Known rows, with every way that one mark hangs from another
Z{L{A}}: [-2.81,-1.74,-1.79,-0.07,+1.69,-2.86,-1.44,+2.18,-3.56,+1.58,-1.68,+1.85,-3.69,-1.75,+1.14,+0.46,+0.22,-0.28]
N{F{L{M}}}: [-1.02,+1.20,+0.50,+0.49,+1.36,-1.23,-0.22,-0.93,-3.09,-1.94,-0.73,+2.17,-3.24,+0.89,+1.48,+0.01,-0.19,-0.74]
F{L{A Z} N}: [-3.90,-4.59,-3.01,+1.75,+1.25,-2.43,-1.52,+0.86,-1.96,+0.58,-2.00,+1.54,-5.22,+3.11,+0.25,+0.24,+2.53,-1.65]
A{L{M Z}}: [-2.12,-1.86,+1.83,+0.21,+2.31,-1.02,-0.70,+0.01,-2.27,-0.25,-3.80,+1.30,-1.61,+2.84,+1.60,-3.14,+0.64,-0.64]
W{T{A}}: [-1.58,+0.16,+1.30,+2.02,-0.31,+0.77,-1.31,+0.36,-1.78,+0.69,+0.23,+0.35,-0.70,-0.55,+0.86,-1.39,-1.26,+0.55]
T{A{L{M Z}}}: [-2.64,-1.82,-0.44,+1.40,+0.93,+2.05,-0.79,+0.06,-2.45,+0.28,-3.92,+2.29,-1.44,+2.83,+1.35,-3.96,-0.13,-1.04]
Z{L}: [-0.92,+0.38,+0.13,-0.09,+1.69,-1.07,-1.54,+0.49,-2.73,+2.10,-2.12,+2.39,-4.13,-1.98,+1.03,-0.96,+0.23,-1.01]
W{C T{A{L{F M}}}}: [-3.74,-1.08,+5.72,+2.50,+2.40,+2.82,-2.57,-1.43,-3.56,-1.10,-0.75,+1.72,-2.82,+1.71,+3.51,-2.70,-1.60,+0.22]
L{A F{N} Z}: [-5.21,-5.25,-0.06,+0.66,+1.75,-0.76,-1.36,+0.60,-0.04,-3.03,-0.33,+0.81,-1.79,+3.80,+1.70,+2.34,+2.39,-1.67]
T{A{L{F{N} M Z}}}: [-4.45,-2.80,+1.31,+1.77,+0.51,+4.16,-1.74,-1.97,-0.93,-1.70,-2.85,+2.23,-3.62,+4.04,+1.38,-3.31,+1.69,-2.20]
F{L{A M}}: [-3.25,-1.14,-2.41,+0.82,+1.56,-1.73,-1.03,+2.03,-3.73,+0.78,-0.94,+1.21,-3.49,+0.77,+0.79,+0.71,+0.35,-1.16]
W{T}: [-1.06,+0.16,+3.37,+0.92,+1.10,-2.28,-1.09,+0.32,-1.46,+0.15,+0.44,-0.48,-0.98,-0.58,+1.16,-0.55,-0.45,+0.99]
L{F}: [-2.32,-1.48,+1.73,-0.27,+2.15,+1.19,-0.86,+0.44,-0.43,-1.70,+1.33,+1.24,-1.04,+0.37,+2.31,+0.30,+0.33,-1.58]
T{A{L}}: [-1.98,-1.42,-1.27,+1.11,+0.82,+1.80,-0.99,+0.25,-0.97,+1.80,-0.88,+3.11,-2.63,-1.10,+1.19,-6.88,-0.10,-0.67]
A{L{F Z}}: [-3.07,-5.19,+2.98,-0.03,+2.67,+0.41,-0.81,+0.18,-1.74,-1.97,-1.42,+1.03,-2.41,+3.39,+2.46,-3.47,+0.71,-1.16]
N{F{L}}: [-0.63,-0.61,-0.15,+0.56,+1.54,-1.77,-0.30,-0.48,-2.42,-1.32,+0.38,+2.45,-3.96,+0.31,+1.60,-1.44,+0.00,-0.53]
Z{L{F M}}: [-2.44,+0.67,+2.57,-0.39,+1.89,+1.32,-1.61,-0.16,-3.83,-0.73,-2.02,+1.26,-3.71,-0.07,+2.01,+1.75,-0.04,-1.80]
Z{L{F}}: [-2.15,-1.16,+1.95,-0.39,+2.00,+0.79,-1.70,+0.30,-3.09,-0.13,-0.88,+1.60,-4.33,-0.81,+1.95,+0.38,+0.26,-1.63]
N{F{L{A M Z}}}: [-3.38,-3.12,-1.15,+0.74,+1.63,-3.27,-0.10,+1.09,-4.68,-3.30,-2.01,+1.08,-2.24,+4.36,+1.63,+2.81,-0.05,-0.34]

Rows
[-5.61,-3.36,+0.64,+0.69,+1.59,-0.13,-1.35,+0.06,-0.73,-3.62,-1.36,+0.42,-1.28,+4.36,+1.78,+3.88,+2.19,-1.81] => L{A F{N} M Z}
[-4.15,-2.89,-2.30,+1.60,+1.14,-1.85,-1.52,+0.31,-2.68,+0.12,-3.00,+1.25,-4.82,+3.81,+0.19,+1.60,+2.38,-1.87] => F{L{A M Z} N}
[-2.86,-1.62,+4.11,+2.77,+2.39,+0.66,-2.23,-0.87,-4.22,+0.25,-3.71,+1.91,-1.85,+3.77,+2.73,-2.57,-1.37,+0.76] => W{C T{A{L{M Z}}}}
[-4.69,-1.62,+0.48,-0.18,+2.01,+0.04,-0.88,+1.69,-1.80,-2.96,+0.65,+0.37,+0.00,+1.28,+2.33,+3.03,+0.27,-1.19] => L{A F M}
[-3.12,-4.84,-1.84,+0.76,+1.67,-3.73,-0.03,+1.54,-3.96,-2.86,-1.02,+1.41,-2.89,+3.75,+1.63,+1.22,+0.05,-0.20] => N{F{L{A Z}}}
[-2.95,-1.87,+2.69,-0.06,+2.32,+1.35,-0.75,+0.17,-1.95,-3.37,-1.66,+0.35,+0.29,+4.24,+2.38,+3.09,+0.42,-1.93] => L{F M Z}
[-1.41,-0.98,+0.65,+0.64,+1.57,-1.58,-0.09,-0.71,-3.93,-2.79,-2.55,+1.62,-2.61,+4.27,+1.63,+1.46,-0.15,-1.01] => N{F{L{M Z}}}
[-5.22,-1.21,+0.51,+0.52,+1.51,+0.11,-1.45,-0.19,+0.19,-2.58,+0.61,+0.97,-1.90,+1.08,+1.62,+2.58,+2.08,-1.66] => L{A F{N} M}
[-2.06,-1.38,+2.32,+2.17,-0.04,+0.33,-1.37,-0.10,-2.19,+1.63,-0.74,+0.75,-2.89,-0.72,+0.86,-6.49,-1.02,+1.24] => W{T{A{L}}}
[-2.15,-1.35,+3.25,+2.62,+2.13,+0.44,-2.41,-0.67,-2.67,+1.70,-0.91,+2.74,-3.13,-0.29,+2.69,-5.44,-1.36,+1.09] => W{C T{A{L}}}
[-3.57,-3.25,-2.26,+1.00,+1.79,-2.03,-0.78,+2.21,-4.65,-0.21,-2.90,+0.65,-2.92,+3.92,+0.83,+2.13,+0.52,-1.44] => F{L{A M Z}}
[-5.03,-0.99,+0.57,+0.41,+1.19,-0.16,-2.36,-0.26,-2.45,-0.94,-1.66,+1.48,-5.31,+0.05,+1.29,+2.51,+1.92,-1.66] => Z{L{A F{N} M}}
[-4.78,-2.76,-0.14,+0.45,+1.36,-0.68,-2.25,+0.24,-1.72,-0.35,-0.59,+1.90,-5.90,-0.56,+1.31,+1.11,+2.08,-1.58] => Z{L{A F{N}}}
[-3.47,-2.49,-3.04,+1.45,+0.96,-2.03,-1.65,+0.56,-1.07,+1.39,-0.06,+2.11,-5.99,-0.14,+0.10,-1.22,+2.42,-1.52] => F{L{A} N}
[-4.98,-3.89,+0.72,-0.01,+2.20,-0.33,-0.77,+1.90,-2.73,-3.79,-1.16,-0.23,+0.65,+4.51,+2.34,+4.30,+0.35,-1.36] => L{A F M Z}
[-2.53,+0.48,+3.86,+2.61,+2.08,+0.94,-2.41,-1.04,-3.30,+1.17,-1.89,+2.47,-2.51,+0.44,+2.66,-3.98,-1.48,+0.93] => W{C T{A{L{M}}}}
[-3.27,-2.99,+0.51,+0.99,+1.10,+3.75,-1.18,+0.04,-1.22,-0.40,+0.20,+2.41,-2.91,+0.19,+2.07,-5.68,-0.11,-1.35] => T{A{L{F}}}
[-3.85,-2.49,+0.53,+1.69,+0.33,+3.87,-1.87,-1.82,+0.70,-0.09,+0.16,+3.15,-4.74,+0.09,+1.38,-6.17,+1.74,-1.89] => T{A{L{F{N}}}}
[-3.23,+0.05,-1.19,-0.04,+1.60,-2.24,-1.37,+1.71,-4.17,+1.09,-2.81,+1.52,-3.14,-1.06,+1.13,+1.85,+0.06,-0.65] => Z{L{A M}}
